Known rows, with every step that occurs:
V -> Z: |   7 |  34 |  38 | -11 |   5 |  33 |  25 | -10 | -26 | -10 | -15 | -13 |   3 |  -1 | -35 |  10 | -12 |   6 | -14 |   3 |  -3 |   3 | -17 |  26 |
V -> Z -> P: |   8 |  48 |  35 |   6 |   3 |  45 |  16 |  -8 | -13 | -16 |  -9 |  15 |  -5 | -11 | -39 |  11 |   8 |   8 | -13 |   3 |   7 |   1 | -31 |  19 |
Y -> R -> E -> V: |  -7 |  -5 |   0 | -13 |  34 | -13 |  -2 | -31 | -33 |  -9 |   9 |   9 |   6 |  -9 | -23 | -10 |   2 |  20 |   0 |  15 |  12 |  -6 |   9 | -25 |
V -> R -> E -> Y -> Z: |  18 |  24 |  31 | -37 |  17 |   4 | -14 |  10 |  13 |  -7 |   4 |  -5 |  24 |  -7 | -26 | -30 |  10 |   3 | -28 |  -8 | -29 | -12 |  -3 | -34 |
R -> E -> V -> Z -> P: |  22 |  31 |  13 | -15 |  34 |  13 |  31 |  -8 |  12 | -31 |  11 |  45 |  -9 | -23 | -32 |   6 |  27 |  16 |  -7 |  32 |  12 |  -8 | -16 | -17 |
V -> Z -> P -> Y -> E: |   4 |  43 |  27 |   1 | -19 |  23 |  12 |   2 |   3 | -15 |  13 |   7 |  10 |   4 | -18 |   2 |  30 |  29 |   0 |  -1 |   8 |   1 | -46 |  23 |
Z -> P -> Y -> E -> V: |  22 |  32 |  11 | -38 | -10 | -10 | -20 | -12 | -12 | -11 |  30 |  27 |   3 |  -7 |   5 |  -1 |  57 |  45 |  -4 |   4 |  18 | -12 | -20 |  -3 |
P -> Y -> Z -> V -> R -> E: |  23 |  40 |  32 | -38 | -19 | -27 |   5 |  33 |  16 | -12 |  11 |  10 |  17 | -13 |  17 | -24 |   2 |  18 | -19 |  -3 | -38 |   7 | -12 | -23 |
Y -> E -> V -> Z -> P -> R: |  24 |  23 |  17 | -20 |  20 | -15 |   5 | -37 | -22 | -36 |  -7 |  50 |   7 |  10 | -37 |   3 |  41 |   1 |  -6 |  -3 |  13 |  -1 | -31 | -12 |
Y -> E -> V -> Z: |  21 |  17 |  18 | -38 |  22 | -17 |  19 | -38 | -25 | -17 |  -3 |  18 |  11 |  -4 | -20 | -25 |  15 |  14 |  -4 |   3 |  19 | -29 |  -8 |  17 |
P -> Y -> Z -> E -> V -> R: |  16 |  43 |  25 | -61 | -18 | -42 | -21 | -10 | -15 | -19 | -27 |  -4 |   6 |  -6 |  25 | -33 |  12 |  12 |  -9 |  -1 | -19 | -29 | -10 | -17 |
V -> R -> E -> Y -> Z -> P: |  29 |  31 |  18 | -20 |  17 |  20 | -17 |   5 |  23 | -19 |   4 |  26 |  16 | -13 | -23 | -20 |  30 |  12 | -27 |  -1 | -18 |  -8 | -16 | -41 |
P -> Y -> R: | -13 |  22 |  22 |   1 | -19 |  10 | -12 |   5 | -57 |  12 |  -2 | -32 |  12 |  16 | -17 |   7 |   4 |  27 |  -4 | -18 | -18 |  18 | -18 |  10 |
E -> Y -> Z: |   6 |  27 |  26 | -50 |  -6 |  26 | -17 |  -7 | -30 |  -6 |   1 |   6 |  17 |  -4 | -21 | -19 |  14 |  26 | -31 | -26 | -13 |  -8 |  20 |   5 |
Y -> R: | -10 |   9 |  22 |  12 |   7 |   8 | -14 | -19 | -60 |   4 | -12 | -16 |   7 |   5 | -39 |  -5 | -19 |  22 |  -4 | -19 |   2 |   8 | -13 |   7 |
Z -> V -> R -> E -> Y: |  55 |  29 |  43 | -42 |  30 |  -8 |  11 |  36 |  11 |   5 |  30 | -10 |   5 | -28 | -34 | -28 |   0 |   4 | -26 |   6 | -31 |  14 |   1 | -30 |
P -> R -> E -> V -> Z: |  19 |  15 |  18 | -28 |  35 |  -8 |  28 |  -7 | -12 | -25 |   1 |  15 |   7 |   2 | -41 |  25 |  27 | -21 | -12 |  17 |  -6 |  11 |  -4 | -11 |
Z -> P: |  11 |  38 |  34 |   6 |  -2 |  25 | -14 |  -4 | -19 |  -3 |   0 |  14 | -11 | -16 | -32 |  17 |  20 |  25 | -15 |  -1 |  23 |   2 | -16 |   2 |
P -> R -> E: |  11 |   7 |  27 |   1 |  19 | -11 |  -7 |  25 |  -1 |  -8 |  13 |  -8 |   1 |  -3 | -53 |  32 |  18 | -11 | -10 |   4 |   6 |  27 |  -6 | -14 |
R -> E -> Y -> Z: |  -3 |  14 |  24 | -38 |  15 |  24 |  -6 |  16 |   4 | -13 |  20 |  19 |  17 | -14 | -26 | -17 |  13 |  22 | -21 |  -1 |  -8 |  -6 |  19 |  -7 |

Rows:
|  39 |  28 |  25 | -36 |  21 | -40 |  -8 | -19 | -22 | -12 | -29 | -17 | -12 | -20 | -16 | -23 |  -7 |  -7 |  -2 |  11 |   8 | -24 | -13 | -24 |
Z -> E -> V -> R
|  25 |  40 |  15 | -18 |  17 |   8 |  15 | -28 | -32 | -34 | -19 |  40 |  -4 |   7 | -39 |  29 |  37 |  -2 | -22 |   5 |  -6 |  12 | -28 | -16 |
E -> V -> Z -> P -> R
|  17 |  17 |  23 | -56 | -14 | -25 | -14 | -11 | -19 |   2 |  27 |  -4 |   9 |  -2 |   0 |  -3 |  33 |  37 |  -8 |   9 |   9 |  -9 |  -2 |   6 |
P -> Y -> E -> V
| -17 |  -6 |  12 |  18 |  28 |  -2 |  -4 |   7 | -28 |  -2 |   5 | -10 |   8 |  -7 | -34 |  -4 | -16 |  16 |   3 |   1 |  15 |   4 |  -4 |  -2 |
Y -> R -> E
|   6 |  48 |  32 |  -1 | -23 |  33 | -17 |  21 | -12 |   0 |  17 |   2 |  -6 |  -4 | -17 |  31 |  38 |  33 | -13 |   1 |   1 |  15 | -30 |   7 |
Z -> P -> Y
|  39 |  18 |  27 | -47 |  18 | -41 | -21 | -47 | -20 |  -4 | -12 |  -7 |  12 |  -4 |  -4 | -28 |  21 |   7 | -14 |   7 |   5 | -26 |  -7 | -29 |
Y -> E -> V -> R
|  11 |  34 |  31 | -42 | -16 |  -6 |   1 |   0 | -29 | -15 |  -2 |  31 |   5 | -16 |   2 | -27 | -16 |  34 | -22 | -23 |   5 |  -3 |  14 |  10 |
Y -> Z -> V
|  44 |  30 |  35 | -48 |  15 | -16 |  -7 | -25 | -28 |  -2 | -25 | -14 |   2 |  -5 | -13 | -10 |  14 |  -4 | -25 |  14 | -18 |  -8 |  -4 | -33 |
E -> V -> R
|   8 |  44 |  36 | -54 | -39 |  -4 |  -1 |  16 | -25 |  -9 |  14 |  26 |  12 |  -9 |  21 | -15 |   0 |  40 | -25 | -24 | -14 |   9 |   2 |  20 |
P -> Y -> Z -> V
|  48 |  40 |  51 | -30 |   3 | -16 |   5 |   9 | -18 |   5 |  -6 | -13 |  -4 | -20 | -15 | -23 | -11 |   3 | -29 |  -8 | -21 |  13 | -19 | -10 |
Z -> V -> R
|  38 |  29 |  32 | -60 |  -7 | -35 | -15 | -21 | -19 |   2 |   3 | -18 |  16 |   2 |  13 | -16 |  38 |  13 | -15 |  10 | -14 | -15 | -22 | -23 |
P -> Y -> E -> V -> R
|  16 |  22 |  18 | -38 |  19 | -31 |  -7 | -14 | -23 | -11 |  -9 |  -2 | -21 | -25 | -25 | -13 |  -2 |  13 |  -1 |   9 |  30 | -31 |   9 |   8 |
Z -> E -> V
|  32 |  26 |  38 | -27 |   4 | -28 |   6 |  18 |  -1 | -19 |  -4 |  25 |  10 | -25 |   0 | -34 | -13 |   8 | -18 |  -4 | -17 |   0 |  -2 | -28 |
Y -> Z -> V -> R -> E
|  41 |  18 |  33 | -29 |  33 |   6 |  -2 |  25 |  17 |   9 |  17 | -33 |  10 | -13 | -48 |  -9 |  16 |  -2 | -24 |  12 | -34 |   6 | -10 | -30 |
V -> R -> E -> Y
|  46 |  42 |  41 | -64 |  -3 |   4 |  -5 |   3 | -18 |  -6 |  -7 |  10 |  17 | -12 |  -4 | -44 |   2 |  21 | -43 | -29 | -44 |   1 |   0 | -25 |
E -> Y -> Z -> V -> R
|  43 |  29 |  42 | -20 |  20 | -26 |  11 |  31 |  11 |  -1 |  13 |  -4 |  -3 | -29 | -21 | -16 | -12 |   3 | -17 |   8 | -13 |   8 | -11 | -30 |
Z -> V -> R -> E
|  23 |  23 |  37 |   1 |  25 | -15 |  -5 |  15 |  12 |   4 |  -6 | -31 |   5 | -15 | -30 |   3 |   2 |  -9 | -13 |  21 |  -7 |   0 | -19 | -26 |
V -> R -> E
|  24 |  24 |  22 |  -9 |  32 |  24 | -14 |  32 |  10 | -14 |  31 |  17 |   0 |  -5 | -64 |  30 |  49 |  -1 | -18 |   2 |  -6 |  31 | -13 | -30 |
Z -> P -> R -> E -> Y
|  -3 |  18 | -11 |  14 |  37 |   8 |  29 | -35 | -18 | -33 |   0 |  43 |   4 |  -8 | -33 |  -9 |  11 |  16 |   5 |  14 |  10 |  -1 | -25 | -20 |
Y -> R -> E -> V -> Z -> P
|   3 |  36 |  30 |  -4 |  13 |   1 |  23 |  14 | -15 | -20 | -20 | -14 |  -8 | -17 | -41 | -12 | -31 |   4 |  12 |  -2 |  20 | -15 | -19 |  39 |
V -> Z -> E
|  -1 |  30 |  25 |  -3 |  -8 |  13 | -29 | -14 | -35 | -31 | -22 |  44 |   7 |  12 | -20 |  20 |  28 |  13 | -22 | -31 |   5 |  11 | -11 | -13 |
Y -> Z -> P -> R
| -13 |  22 |   6 |  37 |  -4 |  18 |  -9 |  27 |  -7 |  -5 |  24 |   3 |   2 |  -4 | -24 |  16 |  25 |  32 |   9 |   3 |   3 |  20 | -34 | -13 |
Z -> P -> Y -> R -> E
|  17 |  54 |  19 | -30 |  -8 |  25 |  25 | -13 | -14 | -20 |   2 |  27 |   0 |  -3 | -11 |  12 |  43 |  25 | -18 |  14 | -16 |   6 | -30 |   3 |
E -> V -> Z -> P -> Y
|  -2 |  19 |  15 |  11 |   4 |   0 | -20 |   8 |   1 | -33 |   3 |  46 |   7 |  -2 | -28 |  21 |  30 |   6 | -11 | -10 |  17 |  13 | -12 | -27 |
Y -> Z -> P -> R -> E
|  -2 |  40 |  21 |  -6 | -17 |  25 | -21 | -12 | -19 | -26 |  -5 |  47 |   4 | -10 | -13 |   1 |  18 |  34 | -15 | -18 |  20 | -12 | -10 |   8 |
Y -> Z -> P
|  31 |  51 |  43 | -49 | -37 | -12 |  -6 |  13 | -27 |  -9 |  -5 |   3 |  18 |  -6 |  26 | -27 |   5 |  27 | -31 | -25 | -43 |   8 | -22 |  -8 |
P -> Y -> Z -> V -> R
|  10 |  45 |  11 | -24 |  11 |  18 |  29 |  11 |  15 | -26 |  24 |  34 |   2 | -17 | -17 |  14 |  50 |  16 |  -7 |  36 |  -4 |  -2 | -27 |  -8 |
R -> E -> V -> Z -> P -> Y
| -21 |   9 |  17 |  15 |   0 |   2 |  -7 |  25 | -20 |   5 |  24 | -23 |  14 |   0 | -21 |   9 |   2 |  24 |   6 |   3 |  -5 |  18 | -20 |   0 |
P -> Y -> R -> E
| -17 |  31 |   2 |  37 |   6 |  30 |  22 |  12 |  -5 | -19 |  18 |  15 |   9 |   7 | -34 |  13 |  13 |  19 |  12 |   1 |  -6 |  19 | -49 |   2 |
V -> Z -> P -> Y -> R -> E
|  19 |  32 |  25 | -48 |  -5 | -13 |  18 | -19 | -15 | -13 |  10 |   6 |  16 |   3 |  -4 | -11 |  34 |  27 |  -9 |  11 |  -3 | -14 | -18 |  21 |
P -> Y -> E -> V -> Z
|  19 |  33 |  21 |   5 |  37 |  34 |  18 |  26 |  17 | -26 |  22 |  19 |   1 |  -2 | -70 |  29 |  32 | -13 | -15 |   0 | -15 |  26 | -31 | -18 |
V -> Z -> P -> R -> E -> Y
|  21 |  43 |  19 | -22 |  12 |  27 |  24 | -34 | -29 | -27 | -11 |  37 |  -8 | -12 | -24 |   1 |  31 |  19 | -16 |  13 |   8 | -10 | -19 |   0 |
E -> V -> Z -> P
